Each row comes from the steps of one path. Every step used is in the known rows, and no mark comes twice. Write the path behind each row, first mark first.
Known rows
gonon, sidir: [ 0.10 -0.07  0.07  0.09 -0.02  0.16  0.01  0.00  0.00  0.01 -0.18 -0.04
  0.10 -0.07  0.02 -0.09 -0.01 -0.12  0.05 -0.42 -0.05  0.00  0.09  0.04
  0.01 -0.11  0.11  0.02  0.03]
damar, rone, zesakog: [ 0.08  0.05  0.31  0.61 -0.07  0.08  0.04  0.13  0.07  0.07  0.42  0.16
 -0.05 -0.23  0.05 -0.14  0.09 -0.06  0.25 -0.13  0.02  0.24  0.03  0.07
 -0.03 -0.09  0.07  0.21  0.00]
tade, nezin, rasi: [-0.03  0.00  0.12  0.09 -0.01 -0.21 -0.01  0.02 -0.17  0.01  0.11 -0.03
  0.07  0.01  0.03 -0.15  0.05  0.19  0.27 -0.20  0.08  0.15  0.39 -0.02
  0.10 -0.19 -0.10 -0.19  0.04]
gonon, rikik: [ 0.13  0.02  0.11  0.36 -0.13  0.09  0.02 -0.06 -0.01  0.00 -0.10  0.12
  0.11  0.03  0.00 -0.12  0.04 -0.09  0.13 -0.02 -0.19  0.10  0.04  0.05
  0.06 -0.13  0.09 -0.07  0.05]
rone, buri: [ 0.02  0.00 -0.13  0.33 -0.18  0.00  0.00 -0.12  0.00 -0.09 -0.02  0.09
 -0.05  0.11  0.06 -0.13 -0.05  0.05  0.26 -0.13 -0.02  0.13  0.08  0.03
  0.09 -0.06  0.08 -0.02  0.01]
damar, rone: [ 0.09  0.02  0.23  0.41 -0.01  0.05  0.02  0.05 -0.14 -0.05  0.24  0.21
 -0.05 -0.16  0.02 -0.10  0.10 -0.05  0.18 -0.07  0.01  0.02  0.06  0.11
  0.00 -0.07  0.10  0.19  0.06]
kadi, sidir, gonon, zesakog: [ 0.29 -0.30  0.04  0.03 -0.02 -0.23 -0.28 -0.09  0.17  0.05 -0.28 -0.14
  0.15 -0.15  0.12 -0.09 -0.01  0.06 -0.22  0.08  0.03 -0.11  0.07  0.02
 -0.16  0.11  0.16  0.09  0.17]
gonon, sidir, rone, zesakog, buri, nezin, rasi: [-0.02 -0.03 -0.14 -0.04 -0.07  0.24 -0.19  0.29  0.22  0.04  0.02 -0.08
  0.23 -0.02  0.09 -0.38  0.07  0.06  0.14 -0.60 -0.12  0.44  0.48  0.01
  0.12 -0.36  0.23  0.00 -0.04]
tade, bizo: [ 0.10  0.00  0.13  0.19 -0.02 -0.05  0.07 -0.11 -0.08  0.01  0.05  0.12
 -0.02 -0.07  0.00 -0.14 -0.10  0.35  0.20 -0.09  0.19 -0.06  0.14  0.04
  0.00 -0.07 -0.01 -0.04  0.08]
rone, damar: [ 0.09  0.05  0.11  0.31  0.15 -0.02  0.07  0.11  0.03 -0.04  0.08  0.15
 -0.03 -0.12  0.15 -0.14 -0.03  0.17  0.14 -0.13 -0.04  0.09  0.06  0.08
  0.03 -0.06  0.05  0.01  0.04]
buri, gonon, sidir, kadi: [ 0.08 -0.16  0.14  0.14  0.16  0.39 -0.47  0.20  0.01 -0.08 -0.43 -0.06
  0.07 -0.08  0.24  0.01 -0.02 -0.22 -0.13 -0.34 -0.15 -0.09  0.04  0.05
  0.03 -0.35  0.24 -0.05  0.08]
sidir, gonon, zesakog: [ 0.10 -0.11  0.04  0.04  0.00  0.01 -0.30 -0.10  0.19  0.03 -0.19  0.04
  0.14 -0.13  0.16 -0.07  0.00  0.17 -0.17  0.18 -0.03 -0.13  0.06  0.04
  0.01 -0.09  0.10  0.02  0.16]
buri, nezin: [ 0.10  0.12  0.12  0.12  0.02  0.10  0.07  0.19 -0.07 -0.11  0.04  0.13
 -0.03 -0.03  0.06 -0.36 -0.03 -0.04  0.12 -0.31 -0.18 -0.01  0.11  0.08
  0.10 -0.25  0.10 -0.06  0.03]
buri, gonon: [ 0.05 -0.08  0.12  0.08  0.02  0.26  0.05  0.10  0.01 -0.07 -0.08  0.12
 -0.07 -0.09  0.21 -0.04 -0.03 -0.11  0.12 -0.06 -0.13 -0.08  0.05  0.04
  0.01 -0.35  0.14 -0.05  0.09]
zesakog, buri, gonon: [-0.04 -0.09 -0.22  0.07 -0.10  0.24  0.03  0.17 -0.05 -0.09  0.01  0.18
 -0.04 -0.05  0.16 -0.02  0.00  0.08  0.29 -0.03 -0.09  0.03  0.23  0.05
  0.06 -0.37  0.21 -0.09  0.05]
kadi, sidir, gonon, zesakog, rone, buri, nezin, rasi: [ 0.16 -0.32 -0.13  0.53 -0.09 -0.22 -0.31 -0.15  0.23 -0.09 -0.15 -0.21
  0.25  0.10  0.16 -0.36  0.05  0.19  0.07 -0.15 -0.09  0.16  0.45 -0.01
 -0.07 -0.11  0.20  0.06  0.14]
buri, gonon, zesakog, rone, damar: [-0.02  0.04  0.13  0.54  0.20  0.21  0.07  0.08  0.17 -0.09  0.12  0.14
  0.08 -0.26  0.22 -0.06  0.02  0.29  0.06  0.14 -0.14 -0.04  0.15  0.09
 -0.06 -0.30  0.20  0.18  0.08]
sidir, kadi: [ 0.13  0.09  0.07  0.18  0.14  0.00 -0.50  0.16  0.00 -0.08 -0.08  0.12
 -0.03 -0.08  0.09 -0.10 -0.03 -0.06  0.03 -0.09 -0.03 -0.03  0.05  0.05
  0.05 -0.09  0.09 -0.07  0.05]
zesakog, buri, nezin, rasi: [-0.04  0.02 -0.21  0.09 -0.07  0.05  0.01  0.23  0.02 -0.10  0.13  0.11
  0.13  0.10  0.03 -0.36  0.05  0.17  0.36 -0.23 -0.13  0.24  0.52  0.02
  0.14 -0.36  0.10 -0.25 -0.05]
gonon, nezin, rasi: [ 0.05 -0.01  0.08  0.29 -0.03 -0.05  0.00 -0.10  0.08  0.03 -0.14 -0.05
  0.23  0.04  0.03 -0.13  0.10 -0.11  0.07 -0.07 -0.01  0.12  0.35  0.03
  0.10 -0.16 -0.03 -0.22  0.06]
rone, sidir, kadi: [ 0.15 -0.01  0.12  0.39  0.11  0.15 -0.38  0.23  0.03 -0.27 -0.14 -0.01
 -0.03 -0.12  0.10 -0.12 -0.09 -0.08  0.13 -0.16  0.01  0.05  0.04  0.00
  0.04  0.00  0.12 -0.03  0.02]
gonon, nezin: [ 0.09  0.08  0.09  0.32 -0.06 -0.01  0.04 -0.06 -0.08 -0.02 -0.12  0.06
  0.11 -0.06  0.01 -0.14  0.04 -0.14  0.00 -0.13 -0.01 -0.02  0.13  0.06
  0.08 -0.09  0.02 -0.06  0.09]
gonon, zesakog: [ 0.08  0.15  0.10  0.06 -0.02  0.04 -0.01 -0.06  0.18  0.01  0.00  0.07
  0.12 -0.09 -0.01 -0.10  0.01  0.15 -0.06  0.20 -0.04 -0.05  0.06  0.05
 -0.01 -0.10  0.08  0.00  0.02]
nezin, rasi: [ 0.05 -0.01  0.05  0.08  0.00 -0.03 -0.03 -0.01  0.15  0.01  0.03  0.02
  0.08  0.03  0.07 -0.10  0.06  0.00  0.24 -0.03 -0.04  0.13  0.30  0.02
  0.07 -0.18  0.00 -0.18  0.00]
kadi, sidir, rone: [ 0.28 -0.10  0.08 -0.18  0.03 -0.22 -0.21  0.06  0.00 -0.06 -0.06  0.01
 -0.05 -0.13  0.07 -0.12 -0.01 -0.12 -0.01 -0.20  0.03  0.00  0.04  0.03
 -0.13  0.15  0.19  0.25  0.12]
buri, gonon, sidir, rone: [ 0.06 -0.18  0.11 -0.23  0.06  0.42 -0.20  0.08  0.02 -0.07 -0.34  0.00
  0.05 -0.13  0.25 -0.01  0.01 -0.19 -0.12 -0.35 -0.15 -0.08  0.03  0.05
  0.01 -0.33  0.32  0.21  0.14]
zesakog, gonon, sidir, rone, buri, nezin, rasi: [-0.01 -0.12 -0.13  0.00 -0.09  0.11 -0.31 -0.01  0.05 -0.15 -0.28 -0.16
  0.35  0.12  0.27 -0.33  0.04 -0.19  0.21 -0.50 -0.14  0.19  0.53  0.00
  0.17 -0.29  0.17  0.03 -0.12]
zesakog, gonon, rikik: [ 0.10  0.00  0.05  0.37 -0.15 -0.04 -0.05 -0.04 -0.05 -0.03 -0.06  0.09
  0.27 -0.06  0.15 -0.06  0.04 -0.26  0.30  0.08 -0.13  0.03  0.26  0.05
  0.07 -0.09  0.02 -0.07 -0.10]

Write each row's path
[ 0.14 -0.03  0.09  0.17  0.12  0.17 -0.51  0.13  0.00 -0.03 -0.32 -0.05
  0.10 -0.07  0.06 -0.09 -0.01 -0.16 -0.09 -0.39 -0.03 -0.02  0.05  0.05
  0.03 -0.10  0.15 -0.03  0.05] => gonon, sidir, kadi
[ 0.13 -0.04  0.26  0.62 -0.05  0.21  0.14  0.13 -0.11 -0.24  0.20  0.08
 -0.04 -0.20  0.05 -0.11  0.03 -0.05  0.28 -0.16  0.02  0.08  0.04  0.07
 -0.01  0.01  0.15  0.23  0.06] => damar, rone, sidir
[-0.06  0.14 -0.08  0.56 -0.10  0.03 -0.04 -0.11  0.21 -0.13  0.13  0.01
  0.21  0.14  0.01 -0.37  0.06  0.27  0.24 -0.04 -0.16  0.21  0.46  0.03
  0.08 -0.31  0.14 -0.01 -0.03] => gonon, zesakog, rone, buri, nezin, rasi
[ 0.07  0.10  0.13  0.00 -0.01  0.04 -0.19  0.11  0.20  0.06  0.18  0.11
 -0.06 -0.18  0.13 -0.15  0.00 -0.04  0.08 -0.15  0.02  0.21  0.02  0.03
  0.03 -0.06  0.11  0.21  0.03] => sidir, rone, zesakog
[ 0.05  0.07 -0.06  0.34 -0.14  0.08  0.04  0.03 -0.06 -0.16 -0.03  0.11
 -0.04  0.15  0.07 -0.38 -0.06  0.03  0.23 -0.33 -0.15  0.11  0.12  0.06
  0.13 -0.23  0.14 -0.06  0.01] => rone, buri, nezin
[ 0.10 -0.04  0.12  0.34  0.06  0.07 -0.53  0.22  0.15  0.05 -0.12 -0.14
  0.25 -0.19  0.25 -0.10 -0.03 -0.35  0.14 -0.36  0.05  0.15  0.25 -0.03
  0.01 -0.09  0.05 -0.04 -0.17] => rone, zesakog, gonon, sidir, kadi
[ 0.06 -0.08 -0.02  0.33  0.03 -0.01 -0.32 -0.13  0.14 -0.04  0.00  0.08
  0.12 -0.21  0.14 -0.09  0.03  0.19 -0.02  0.13  0.01 -0.11  0.19  0.05
 -0.02 -0.10  0.14  0.20  0.18] => sidir, gonon, zesakog, rone
[ 0.07 -0.15 -0.23  0.25 -0.10  0.25 -0.12  0.20  0.08 -0.28 -0.18 -0.03
  0.17 -0.11  0.15 -0.34 -0.09  0.34  0.05 -0.09 -0.09  0.05  0.26  0.00
  0.09 -0.23  0.24 -0.04  0.11] => rone, sidir, gonon, zesakog, buri, nezin
[ 0.09  0.03  0.16  0.56 -0.19  0.00  0.00  0.05  0.14  0.09  0.12  0.05
  0.27 -0.11  0.19 -0.12  0.03 -0.28  0.36  0.02 -0.10  0.27  0.24  0.00
  0.04 -0.13 -0.03 -0.06 -0.17] => rone, zesakog, gonon, rikik
[ 0.03  0.17  0.04  0.35  0.01 -0.01 -0.02 -0.07  0.13 -0.05  0.19  0.10
  0.09 -0.16 -0.06 -0.12  0.05  0.16  0.11  0.14  0.00 -0.04  0.19  0.06
 -0.03 -0.08  0.10  0.18  0.04] => gonon, zesakog, rone
[ 0.11 -0.03  0.31  0.65  0.07  0.11 -0.52  0.25  0.03  0.05  0.09 -0.05
  0.25 -0.28  0.21 -0.09  0.09 -0.35  0.16 -0.35  0.07  0.14  0.25  0.04
 -0.03 -0.08  0.11  0.18 -0.13] => damar, rone, zesakog, gonon, sidir, kadi
[ 0.16 -0.02  0.27  0.69  0.11  0.21 -0.37  0.26 -0.11 -0.28  0.07  0.07
 -0.03 -0.21  0.09 -0.10  0.02 -0.08  0.15 -0.14  0.03  0.04  0.05  0.06
 -0.01 -0.02  0.16  0.19  0.06] => damar, rone, sidir, kadi
[ 0.00 -0.23 -0.05  0.28 -0.16  0.39  0.01 -0.10  0.01 -0.10 -0.38 -0.08
  0.05  0.11  0.20 -0.02 -0.04 -0.12  0.10 -0.39 -0.17  0.05  0.06  0.05
  0.05 -0.33  0.23 -0.01  0.07] => rone, buri, gonon, sidir
[ 0.00 -0.09 -0.04  0.51 -0.19  0.19  0.04 -0.17 -0.06 -0.11 -0.31  0.00
  0.07  0.13  0.19 -0.08 -0.01 -0.13  0.05 -0.12 -0.11  0.03  0.12  0.04
  0.11 -0.31  0.15 -0.08  0.12] => rone, buri, gonon, nezin
[ 0.04 -0.08  0.01  0.56  0.18 -0.04 -0.27 -0.04  0.17 -0.04  0.07  0.12
  0.13 -0.27  0.24 -0.10  0.01  0.39 -0.05  0.10 -0.01 -0.04  0.19  0.07
 -0.02 -0.05  0.13  0.21  0.18] => sidir, gonon, zesakog, rone, damar
[-0.09 -0.13 -0.09  0.44 -0.17  0.21  0.06  0.12  0.22  0.10  0.01 -0.04
  0.22  0.02  0.19 -0.11  0.10 -0.01  0.27 -0.07 -0.05  0.38  0.50 -0.03
  0.11 -0.43  0.09 -0.29  0.00] => rone, zesakog, buri, gonon, nezin, rasi
[ 0.04 -0.21 -0.04  0.36  0.01  0.37 -0.50  0.03  0.01 -0.12 -0.50 -0.11
  0.07  0.11  0.23 -0.01 -0.06 -0.15 -0.03 -0.36 -0.15  0.02  0.04  0.02
  0.07 -0.33  0.27 -0.06  0.08] => rone, buri, gonon, sidir, kadi
[ 0.07 -0.26  0.03  0.28 -0.01 -0.07 -0.28 -0.15  0.10  0.06 -0.31 -0.07
  0.25  0.00  0.21 -0.11  0.09 -0.09 -0.06 -0.07  0.01  0.05  0.36  0.00
  0.13 -0.16 -0.01 -0.20  0.17] => sidir, gonon, nezin, rasi
[ 0.10 -0.05  0.06 -0.19  0.03  0.17 -0.23  0.01  0.00 -0.04 -0.22 -0.01
  0.08 -0.11  0.09 -0.10  0.01 -0.12 -0.09 -0.41 -0.04 -0.01  0.05  0.05
  0.03 -0.07  0.22  0.23  0.10] => gonon, sidir, rone
[-0.03  0.14 -0.19  0.03 -0.07  0.06  0.00  0.16  0.20 -0.05  0.07  0.05
  0.29  0.07 -0.03 -0.35  0.06  0.35  0.15  0.05 -0.15  0.17  0.52  0.03
  0.08 -0.39  0.13 -0.23 -0.05] => gonon, zesakog, buri, nezin, rasi
[ 0.11 -0.26 -0.03  0.60  0.00  0.12 -0.19  0.01 -0.01 -0.26  0.00  0.01
 -0.05 -0.24  0.20 -0.11 -0.05  0.00  0.29 -0.23  0.05  0.01  0.20  0.01
  0.03  0.01  0.14  0.23  0.18] => zesakog, rone, sidir, gonon
[-0.08 -0.14 -0.09  0.77 -0.12  0.13 -0.02 -0.22  0.04 -0.10 -0.11 -0.03
  0.17  0.15  0.19 -0.08  0.10 -0.07  0.30 -0.09 -0.09  0.19  0.46  0.01
  0.13 -0.38  0.10 -0.06  0.11] => zesakog, rone, buri, gonon, nezin, rasi
[ 0.05  0.08  0.09  0.00 -0.02 -0.09 -0.25  0.14  0.16  0.03  0.21  0.09
  0.09 -0.26  0.27 -0.13  0.02 -0.22  0.27 -0.07  0.06  0.15  0.23  0.01
  0.03 -0.05  0.05  0.19 -0.12] => sidir, rone, zesakog, gonon
[ 0.04 -0.16  0.21 -0.04  0.02  0.44 -0.15  0.16  0.20  0.06 -0.17 -0.08
  0.05 -0.19  0.29 -0.05 -0.01 -0.22 -0.07 -0.42 -0.13  0.14 -0.01  0.02
  0.00 -0.34  0.27  0.21  0.08] => buri, gonon, sidir, rone, zesakog
[-0.04  0.12 -0.13  0.57 -0.16 -0.01 -0.06 -0.23  0.14 -0.11  0.12  0.09
  0.09  0.03 -0.05 -0.13  0.03  0.24  0.21  0.11  0.00  0.07  0.19  0.05
  0.01 -0.07  0.13  0.17  0.02] => gonon, zesakog, rone, buri
[ 0.02  0.00  0.15  0.03  0.01  0.26  0.03  0.01  0.17 -0.01 -0.12  0.05
  0.09 -0.10  0.14 -0.01  0.00  0.07 -0.07  0.23 -0.16 -0.14  0.02  0.05
 -0.03 -0.36  0.18 -0.02  0.07] => buri, gonon, zesakog
[ 0.25 -0.10  0.17  0.00 -0.02 -0.21 -0.15  0.13  0.19  0.08  0.10 -0.05
 -0.04 -0.18  0.09 -0.16  0.01 -0.15  0.04 -0.25  0.07  0.24  0.02  0.00
 -0.15  0.15  0.18  0.28  0.05] => kadi, sidir, rone, zesakog
[ 0.03 -0.01  0.29  0.77 -0.08 -0.09 -0.02  0.03  0.09  0.12  0.27 -0.04
  0.39 -0.17  0.19 -0.14  0.22 -0.31  0.32 -0.01  0.07  0.30  0.52  0.01
  0.05 -0.13 -0.07  0.00 -0.13] => damar, rone, zesakog, gonon, nezin, rasi
[ 0.07  0.12  0.10  0.22 -0.06 -0.11 -0.22  0.02  0.09  0.04  0.04  0.01
  0.23 -0.23  0.24 -0.17  0.07 -0.34  0.09 -0.10  0.08  0.13  0.29 -0.01
  0.11 -0.03  0.01  0.15 -0.07] => sidir, rone, zesakog, gonon, nezin
[ 0.20 -0.24 -0.13  0.57 -0.11 -0.20 -0.28 -0.12  0.08 -0.14 -0.13 -0.11
  0.12  0.00  0.13 -0.37 -0.03  0.16  0.00 -0.21 -0.07  0.02  0.23  0.03
 -0.09 -0.03  0.26  0.20  0.18] => kadi, sidir, gonon, zesakog, rone, buri, nezin
[-0.02  0.13 -0.24  0.04 -0.14  0.00 -0.02  0.04  0.13 -0.03  0.08  0.12
  0.15 -0.06 -0.08 -0.11  0.03  0.33  0.11  0.20  0.01  0.05  0.25  0.04
  0.01 -0.12  0.13 -0.04 -0.02] => gonon, zesakog, buri
[ 0.02  0.20 -0.18  0.05 -0.10  0.10  0.05  0.19  0.04 -0.10  0.07  0.13
  0.16 -0.02 -0.07 -0.36  0.00  0.31  0.07 -0.02 -0.12  0.04  0.28  0.07
  0.06 -0.30  0.17 -0.09 -0.02] => gonon, zesakog, buri, nezin
